Known rows, with every step that occurs
p/s/z/b: [-0.45  1.79  2.09 -1.02 -0.35 -0.76  1.47  0.56  1.92 -0.37 -0.45 -0.55
 -0.76 -1.19 -0.38  1.18  0.41  2.09 -0.14  2.95 -2.80]
z/u/w: [ 0.08 -0.01  0.32 -1.82 -0.61 -0.35  0.42  1.28 -2.32 -0.17 -0.29  0.64
 -0.68 -1.41 -2.16 -0.81  1.20  1.24 -0.66  2.62  2.75]
t/b/z/u/w/s: [ 0.06  0.76  0.58 -3.92 -1.10  0.35 -0.64  2.76 -1.25  0.13 -1.13 -3.21
  0.13 -0.42 -2.15 -0.70  0.46  3.09 -0.19 -2.77 -4.46]
w/s/z/u/t: [-0.24  1.21  1.03 -2.49  0.71 -0.08  0.14  4.27  4.39  0.25 -0.10  1.25
 -0.67 -1.62 -0.43  0.01 -0.51 -0.14 -0.10  3.61  2.57]
b/w/s/z/u: [-0.08  1.18  0.76 -2.12  1.31  0.08 -0.56  2.08  0.48  0.42  0.37 -0.44
  0.19 -0.95 -0.45 -0.49  0.08  1.24 -0.78  1.10 -2.92]
b/z/u/t/s/w: [-0.36  0.31 -1.54 -2.80 -0.28 -1.12 -0.57  4.49 -4.38  0.33 -0.48  0.07
 -0.54 -1.64 -3.30 -0.11 -3.06  0.39 -0.61  1.99  5.21]
b/w: [-0.23  0.01 -0.24  0.75 -0.05 -0.18 -1.04 -0.09 -3.35  0.21  0.14 -0.33
  0.84  0.43 -0.49 -0.88  1.58  0.82 -0.40 -0.57 -0.76]
u/t: [-0.35 -0.11 -0.12  0.10 -0.27 -0.54 -0.07  2.21  0.04  0.07 -0.21  1.40
 -0.04 -0.53 -0.53 -0.31  1.16 -0.16  0.46  1.87  4.32]
u/t/b: [-0.35  0.17  0.59 -0.38  0.04  0.39 -0.21  1.36  1.75  0.12 -0.57 -0.29
  0.37  0.17 -1.31 -1.07  0.20  1.04  1.47 -0.82  2.86]
w/s: [ 0.01  0.42 -0.07 -0.91  0.49  0.63 -0.10  1.55  1.99  0.33 -0.28 -0.48
  0.47 -0.06  0.16  0.36  0.55 -0.20  0.07 -1.04 -5.83]
v/p/s/w: [ 0.57  0.70 -2.13  0.71  1.01  0.26  0.91  0.66 -0.15  0.42 -1.33  1.42
  0.19 -1.08 -3.25  0.71 -0.08  1.97  0.03 -0.26 -4.72]
u/t/s/z/b/w: [-1.32  1.76 -0.06 -0.87 -0.22 -0.75 -0.56  3.93 -6.23  0.22  0.35 -0.27
  0.03 -0.90 -1.83  0.04 -0.14  0.49  0.08  3.14  1.01]
v/p: [ 0.02  0.46 -2.10  0.98  0.68  0.39 -0.33  0.79 -0.40  0.04 -0.34  0.11
  0.02  0.61 -1.25 -0.31 -0.11  0.09 -0.40 -2.64 -2.31]
y/v/p/s/z: [ 0.73  1.82 -0.95  1.23  1.39  0.20  0.41 -1.19 -3.84  0.19 -1.04  2.18
 -0.26 -1.00  1.49  2.57  0.74  2.29  0.62  2.40 -4.73]
u/w/s/z/b: [-0.40  1.68  0.60 -1.90 -1.16  0.85  1.75  3.20 -1.13 -0.24 -0.56 -0.73
 -0.55 -2.29 -2.36  1.00  1.49  2.04  0.11  2.18 -5.79]
b/z/u/t/s: [-0.42  0.50 -0.54 -2.90 -0.01 -1.96 -1.92  4.17 -4.37  0.21 -0.05 -0.96
 -0.28 -0.30 -0.85 -0.24 -1.39 -0.45 -0.95  0.80  4.64]
y/v/p/s: [ 0.58  1.04 -1.38  1.68  1.21 -0.24 -0.44 -1.55 -3.05  0.19 -1.39  1.91
  0.05 -0.36  0.60  1.25  1.93  2.15  0.12  0.23 -6.83]
b/w/s/z: [-0.09  1.31  0.20 -0.58  0.38  0.74 -0.43  1.83 -1.71  0.62  0.17 -0.61
  1.00 -0.45  0.67  0.80  0.92  1.24  0.29  0.54 -5.78]
z/b/w: [-1.02  0.54 -0.09  0.12 -0.39 -0.60 -0.53  0.82 -1.76 -0.08 -0.05 -0.87
  0.24 -0.18 -2.26 -1.99  1.16  1.53 -1.28 -1.23 -2.01]
p/s/w: [ 0.30  0.17  0.17 -0.25  0.08 -0.09  1.23 -0.33  0.48  0.37 -0.97  1.12
  0.15 -1.53 -1.99  1.01 -0.07  1.77  0.35  1.99 -2.42]
v/p/s: [ 0.34  0.83 -0.89  0.39  1.11 -0.42 -0.27  0.30  0.31  0.19 -0.89  0.40
  0.32  0.38 -0.40  0.71  1.37  1.30 -0.25 -1.04 -5.14]
v/p/s/z: [ 0.45  1.68 -0.51  0.31  1.03  0.01  0.40  0.59  0.27  0.09 -0.54  0.44
 -0.05 -0.29  0.51  2.00  0.52  1.56  0.24  0.60 -3.73]

Rows
[-0.24  1.50  1.48 -2.60  1.31  1.04 -0.64  1.48  1.84  0.36 -0.05 -2.12
  0.56 -0.53 -1.03 -1.24 -1.02  2.54  0.33 -0.76 -3.87] -> t/b/w/s/z/u
[-0.47  1.74  1.63 -0.59 -0.11 -0.96  0.37  0.40 -1.60 -0.01 -0.11 -0.73
 -0.02 -1.05 -0.79  0.45  1.83  2.90 -0.64  2.14 -3.81] -> p/s/z/b/w
[ 0.34  0.78  0.88 -1.88 -0.71  0.22  1.16  1.36 -2.96 -0.32 -0.02  0.72
 -1.02 -1.93 -1.38  0.52  0.14  1.88 -0.17  4.86  4.00] -> s/z/u/w
[-0.32  0.34  0.51 -0.08  0.22  0.70 -1.02 -0.85 -2.13  0.38 -0.11 -1.78
  1.10  0.62 -1.05 -1.62  0.68  2.20  0.60 -2.64 -2.38] -> t/b/w
[-0.47  1.48  1.02 -0.78  0.50  1.05 -0.65  2.79 -0.20  0.77 -0.32 -1.14
  1.30 -0.46 -0.81 -0.25  0.99  2.11  1.75 -0.29 -2.70] -> u/t/b/w/s/z
[ 0.00  0.06 -0.07 -2.22 -0.63 -1.18 -1.15  1.17 -0.26 -0.14 -0.08 -1.58
 -0.64 -0.07 -0.29 -0.77 -0.98  0.91 -1.86 -1.07  3.51] -> b/z/u
[ 0.23  1.33  0.33 -2.91  0.08 -0.01  0.64  2.25 -6.95 -0.06  0.24  0.04
 -0.78 -1.96 -1.22  1.70 -1.17  0.69  0.30  5.32  1.64] -> t/s/z/u/w
[ 0.74  0.83 -2.58  1.56  1.19  0.54  0.67 -1.05 -3.30  0.32 -1.88  2.88
 -0.20 -1.67 -1.93  1.15  0.33  2.82  0.36  0.90 -6.19] -> y/v/p/s/w
[-1.07  1.90 -0.12 -1.22  0.34 -0.29 -0.22  1.75 -6.20  0.00  0.55 -1.67
  0.17 -0.77 -1.03  0.49 -1.29  0.81 -0.23  1.45 -3.05] -> t/s/z/b/w
[-0.71  1.60  0.71 -1.70 -0.13  0.72  1.05  2.64  3.60 -0.08 -0.16 -1.26
 -0.54 -1.39 -0.69  0.62 -0.65  0.60 -0.18  0.35 -5.51] -> w/s/z/b
[-0.66  0.30  0.32  0.23  0.32  0.10 -1.15  1.21 -1.79  0.44 -0.41 -0.48
  1.17  0.41 -1.94 -1.96  1.69  1.93  1.06 -1.27  2.04] -> u/t/b/w
[ 0.55  1.13  2.09 -2.45 -0.25 -0.84  1.29  0.90 -2.10 -0.15 -0.45  1.09
 -0.94 -2.01 -0.66  1.60  1.80  2.92 -0.20  6.05  1.49] -> p/s/z/u/w
[-0.47  1.18  0.73 -1.99  0.71 -0.32 -0.74  4.55  0.73  0.51  0.06  0.97
  0.28 -1.11 -1.10 -0.89  1.37  1.03 -0.27  3.09  1.77] -> b/w/s/z/u/t
[ 0.07  0.48  0.49 -2.91 -1.47 -0.29 -0.50  1.07 -3.05 -0.18 -0.76 -2.85
 -0.22 -0.31 -2.47 -1.07  0.33  3.36 -0.46 -1.64  1.15] -> t/b/z/u/w
[-0.44 -0.01 -0.04 -1.97 -0.96 -1.83 -1.44  3.65 -0.15 -0.05 -0.25 -0.26
 -0.65 -0.27 -0.98 -1.28 -0.12  0.59 -1.43  0.34  7.45] -> b/z/u/t
[ 0.17  0.56 -0.08 -3.28 -1.24 -0.48 -0.62  3.33 -2.31  0.06 -0.83 -1.71
 -0.11 -0.84 -1.48 -0.12  1.24  1.84 -1.39 -0.36 -3.03] -> b/z/u/w/s
[-0.38  0.35  0.19 -0.86 -1.23 -0.45 -1.29  2.28 -0.74  0.15 -0.71 -2.23
  0.41  0.53 -0.69 -0.77 -0.01  1.89  0.82 -2.36  3.22] -> u/t/b/z
[-0.91  1.29  0.45 -0.08 -0.73 -0.13  0.38  1.13 -2.19 -0.18  0.33 -0.89
 -0.17 -0.87 -1.59 -0.46  0.31  1.75 -0.76  0.70 -0.72] -> s/z/b/w
[ 0.22  0.10 -0.17 -2.22 -1.72 -0.93 -0.50  1.95 -4.86 -0.22 -0.41 -0.98
 -0.53 -0.83 -1.59 -0.43  1.10  2.27 -1.63  0.95  2.91] -> b/z/u/w
[-0.67  1.17  0.75 -0.60 -0.67  0.07  1.17  1.23  1.69 -0.41  0.13 -0.89
 -0.98 -1.11 -1.02  0.18 -1.08  1.03 -0.26  1.69  0.53] -> s/z/b
[ 0.20  0.34  0.39 -2.78 -0.10  0.22  0.38  2.83 -0.52  0.18 -0.60  0.03
 -0.22 -1.54 -1.86 -0.58  1.84  0.98 -0.55  1.57 -3.47] -> z/u/w/s
[-0.29  0.12 -1.19 -2.36  0.74 -0.37  0.38  3.79 -1.84  0.34 -0.35  1.61
 -0.65 -2.20 -3.79 -0.56 -2.63 -0.43  0.10  3.73  5.23] -> z/u/t/s/w
[ 0.18  1.42  0.03 -1.34  1.29 -1.09  0.10  3.30  2.49  0.06 -0.65  1.99
 -0.79 -1.09 -1.15  0.34  0.57  1.35 -0.34  2.93  3.04] -> v/p/s/z/u/t
[-0.55  1.00  1.38 -1.64  0.52 -0.01 -0.68  2.24 -0.28  0.21  0.13 -0.20
  0.03 -0.76 -2.10 -1.72 -0.11  2.24  0.55  1.65  5.96] -> s/z/u/t/b/w
[-0.03  0.49  0.22 -1.21 -0.82 -0.01 -0.95 -0.25 -0.65  0.10 -0.43 -3.55
  0.45  1.04 -0.16 -0.17 -1.05  2.25  0.48 -4.54 -1.18] -> t/b/z
[ 0.01  0.42 -1.74 -0.75  0.50  0.58  0.77  0.94 -3.99  0.42 -0.28  0.17
  0.10 -1.38 -2.46  0.99 -3.02 -0.35  0.81  1.80 -2.27] -> t/s/w
[-0.71  0.64  1.05 -2.34  0.86  0.07 -1.51  3.24  2.50  0.64 -0.65 -0.78
  0.89 -0.23 -2.42 -2.89  1.45  1.92  0.17 -1.50 -1.49] -> z/u/t/b/w/s
